Each row comes from the steps of one walk. Every step used is in the known rows, and no mark comes twice. Write the walk behind each row, first mark first.
In the rows, zero is written as 128.
Known rows
pasar-momi-mado-gififel-temez-voso-runed: [182 147 108 169 108 152  83  94 101  56 111  97 155 154 101  94 168 173
 142 108 130 104 149 110  91 159]
momi-voso-gififel-temez-runed: [138 122 130 179  91 137  97 143 115 124  28 131 119 136 143 136 144 148
  96 108 108 107 125 108 110 180]
temez-momi: [149 119 142 123 137 110 121  99  93  84 113 102 163 157 135 131 166 169
  76 128 145 130 123 116 129 148]
gififel-momi-mado: [158 148 155 134 120 133 118 135 126  71 146  93 131 115 113 148 171 159
 158  92 113 103 125 110 101 159]
momi-mado: [125 140 158 148 120 121 123 121 133  60  74 111 128 130 136 115 140 124
 111 120 102 113 126 100  64 155]
mado-voso-gififel-momi-pasar-ditol: [150 163 169 167 170 133  98 145 150  62  85 128 136  78  78 130 159 107
  93 143 137 112 132  83 113 156]
voso-runed: [134 140 116 127 106 118 114 113 126  97 130 119 151 192  77 134 174 132
 136 170 140 133 148 121  84 161]
gififel-momi-mado-bukunas-vuna-runed: [159 159 184 158  97 134 111 116 139  52 212 103 113 132 125 154 175 149
 153  77 136 112 139 119 104 156]
bukunas-vuna: [121 135 167 139 136 120 111 134 145  84 186 145 150 159 135 170 147 132
 115  87 137 103 136 119 115 143]
mado-bukunas: [143 131 196 154  72 130 120  82 123  96 178 157 128 143 141 130 129 125
 188  72 154 126 145 110 144 134]
mado-voso-gififel: [147 161 136 181 177 128 119 124 139  74  66 127 129 101 113 125 137  98
  71 121 125 109 136  96 121 152]
mado-gififel-temez-runed: [153 119 121 162 119 143  82  93 104  97  84 144 146 111 106 101  97  92
 128 101 139 105 164 136 120 148]
voso-gififel-momi: [177 135 159 162 127 142 121 145 138 107 126 118 136  84 106 159 184 140
 150  82 133  98 125 115 141 160]
gififel-temez-mado-bukunas-vuna: [123 159 185 186  72 142  72  93 126  90 121 153 153 181 178  92 104 113
 139  53 124 102 149 117 116 122]
gififel-momi-mado-voso: [156 172 143 144 151 132 115 132 126  51 134  87 126 113 108 141 161 151
 124  96 112 103 132 101 102 157]
temez-mado: [107 142 137 171 144 122  87 116 140  90  68 137 162 184 135 118 147  93
 113 111 106 116 122 101  77 130]
temez-voso-momi-mado-bukunas-vuna: [139 172 160 185 107 137  94 112  94  33 157 134 131 142 171 138 154 141
 115 113 134 129 133 108  77 132]
bukunas-vuna-runed: [122 132 149 155 148 115 108 132 149  72 183 138 129 166 123 167 161 101
  86 139 137 118 137 127  95 153]
gififel-momi: [161 134 147 123 125 133 116 135 119 103 182 117 141 124 103 169 173 157
 183  88 132 106 128 117 143 152]
momi-voso: [119 118 136 143 122 115 123 139 118 117  97 125 121 158 131 155 163 166
 102 112 109 119 119  96 113 172]
momi-mado-bukunas-vuna: [129 154 208 165  84 127 117  98 145  47 162 128 123 145 158 124 133 135
 128  59 132 112 143 106  84 144]
vuna-runed: [131 119 124 154 141 115 114 118 129  83 115 133 116 149 109 137 158  80
 109 183 125 136 129 120  93 159]
voso-momi-mado-bukunas: [168 143 206 170  78 140 108  90  94  58 129  91 132 118 160 104 153 140
 123 120 132 130 134 114  88 142]
pasar-momi-voso-gififel: [179 107 141 167 111 144 106 133 116 119 107 105 146 149 120 154 201 202
 140  91 127  99 112  94 143 178]
pasar-momi-mado-bukunas-vuna: [174 134 192 161  79 147 100  92 126  60 189 110 152 167 143 132 167 185
 175  55 145 100 134 103 118 149]
mado-voso-momi: [154 160 142 163 165 130 104 110  94  66 108 100 140 124 126 122 139 117
  72 155 131 125 139 106 114 141]
pasar-suku: [115 113 167 130 106 132 117  99 135  85  87 159 149 146 132 155 144  79
 202  53  98 113 129  98 136 153]
pasar-momi-voso: [165 104 134 143 108 137 103 124 105 115 134 108 149 178 122 156 191 209
 155  98 126 106 115  95 142 171]
mado-gififel-temez-momi-voso: [163 123 133 156 133 128 107  91  87  98  84 102 143 110 124  89 135 160
  57  84 137 110 152 123 144 159]
pasar-ditol: [125 117 160 123 116 127  96 122 146  93  95 144 133 135  95 137 141  90
 140 172 115 137 126  94 103 140]

Which walk is each row?
[152 167 140 187 151 138 107 122 126  79  48 127 128  98 132 100 112 100
  79 109 120 102 145 103 132 150] | mado-voso-gififel-temez
[152 140 151 177 137 141  80 107  83  68 101 153 152  75 119  83 121 114
 111 119 149 111 156 118 111 141] | mado-gififel-temez-voso-momi-pasar
[129 144 156 177 172 128  79 119 141  76 101 133 175 128  88 110 166 104
 110  85 135 103 138 104  84 139] | temez-mado-gififel-momi-pasar
[130 150 186 159 159 129  94 110 103  45  84 129 158 114 120 116 143  97
 102 140 133 122 136  88 104 149] | mado-voso-momi-pasar-suku
[176 145 191 186  74 142 112  95 109  77  55 107 135 101 168  81 137 152
  91  78 134 108 136 116 127 154] | voso-gififel-temez-momi-mado-bukunas
[119 171 132 183 131 135  72 107 116  81  38 133 152 167 154  76  98  95
  94 107  99 103 143 104 101 128] | gififel-temez-mado-voso
[170 135 115 146 143 130 117 118 121 103 161  92 133 119  55 149 192 167
 115  91 142 112 154 121 128 175] | mado-gififel-momi-voso-runed
[167 169 135 174 172 136 117 133 135  75 105 111 127  92 100 143 158 121
  96 102 130 102 136 100 137 155] | mado-voso-gififel-momi
[159 123 170 143 161 130 106 123 126  82 170 134 157  68  64 130 165 135
 146  88 162 101 148 115 127 157] | mado-gififel-momi-pasar
[165 154 185 145  84 138 118 110 127  69 183 105 122 119 125 140 164 164
 188  60 131 109 135 110 118 152] | gififel-momi-mado-bukunas
[126 151 115 156  98 137  90 121  91  88  95 170 135 141 160 113 107 126
 156 113 114 111 139 113 121 135] | gififel-temez-voso
[171 121 151 146 110 142 102 110 116  71 120  96 155 155 125 123 172 176
 161 101 119 101 121  98 103 158] | pasar-momi-mado
[141 149 118 164 133 133  96 126  80  70 125 142 142 137 148 146 160 131
 127 155 130 133 124 109  97 134] | temez-voso-momi
[165 132 117 153 123 127 105  86  89  95  90  89 148 136 101  87 152 167
  54 108 144 119 161 129 128 167] | mado-gififel-temez-momi-voso-runed
[110 156 177 198 113 125  81  92 154  67 151 150 144 204 151 125 149  83
 110  86 135 123 138 111  84 125] | temez-mado-bukunas-vuna-runed
[136 180 128 202 181 133  86 128 148  70  53 114 153 147 118 119 160  94
  72  98 110 104 127  93  92 138] | temez-mado-voso-gififel-momi
[142 137 151 161 148 125 121 105 135  54  81 104 130  95 110  99 136 109
  88  98 112 108 144 107  71 156] | momi-mado-gififel
[121 175 155 203 183 127  78 137 151  61  50 131 165 134 111 109 161  96
  75 113 121 103 126  84  76 142] | temez-mado-voso-gififel-momi-pasar
[143 115 209 145 122 126  94 129  90  79 124 129 169 107 125 116 164 137
 120 171 155 125 124 108  87 149] | voso-momi-pasar
[181 138 124 173 118 154  87  98 100  57 108 109 151 126 124  97 150 168
 146  84 123  96 140 104 109 153] | pasar-momi-mado-gififel-temez-voso
[138 155 176 162 169 123  95 121  97  52 102 120 156 110 116 109 143 118
  72 174 148 124 136  95  93 146] | mado-voso-momi-pasar
[139 116 134 129 131 105 125 114  89  97  93  90 146 173 143 143 183 206
  45 123 132 132 115 104 126 167] | temez-momi-voso
[120 173 129 209 183 127  87 119 151  69  23 126 153 155 128 105 144  74
  52 112 106 110 128  89  79 135] | temez-mado-voso-gififel
[161 132 163 176  99 145 108 128 126 110  58 137 135  93 143 105 129 114
 128  95 119  97 134 118 133 154] | voso-gififel-temez
[154 119 140 154 132 112 128 123 100 100  64  85 142 145 142 140 194 200
  28 114 133 125 112 103 127 175] | temez-momi-voso-gififel
[160 137 175 157 114 134 107 115  95  61  94  80 141 116 147 113 160 136
  96 148 115 124 125 113  70 149] | voso-momi-mado
[161 130 192 160 132 135 112 156 141  94 120 138 150  71  96 147 186 140
 151 102 148  98 121 104 120 166] | voso-gififel-momi-pasar
[146 127 140 139  92 123 103 109  76 106  71 103 143 161 165 103 139 193
  74 108 121 116 130 115 140 161] | gififel-temez-momi-voso
[168 127 131 149 153 132 119 122 119 104 159 104 128  93  79 151 176 160
 118  65 135 104 145 116 145 168] | mado-gififel-momi-voso
[147 162 122 189 143 141  90 118 121  78  35 135 131 115 126 108 105  88
  83 124 123 104 146 109 116 153] | mado-voso-gififel-temez-runed
[178 140 172 173 116 145  98  98  85  61  80  74 141  85 140  80 139 127
  81 125 119 113 146 124  84 148] | voso-momi-mado-gififel-temez
[147 136 125 134  82 121 102 105  76 105  78  90 149 187 141 100 154 199
  70 134 128 125 139 121 123 167] | gififel-temez-momi-voso-runed
[173 132 180 171  86 144  97  90 129  53 186 106 137 168 135 130 175 163
 155  90 144 110 134 108 106 156] | pasar-momi-mado-bukunas-vuna-runed
[138 156 107 179 156 129  84 113 136  92  98  98 156 174  77 123 191 133
  86  95 120 114 143 110  82 156] | temez-mado-gififel-momi-voso-runed
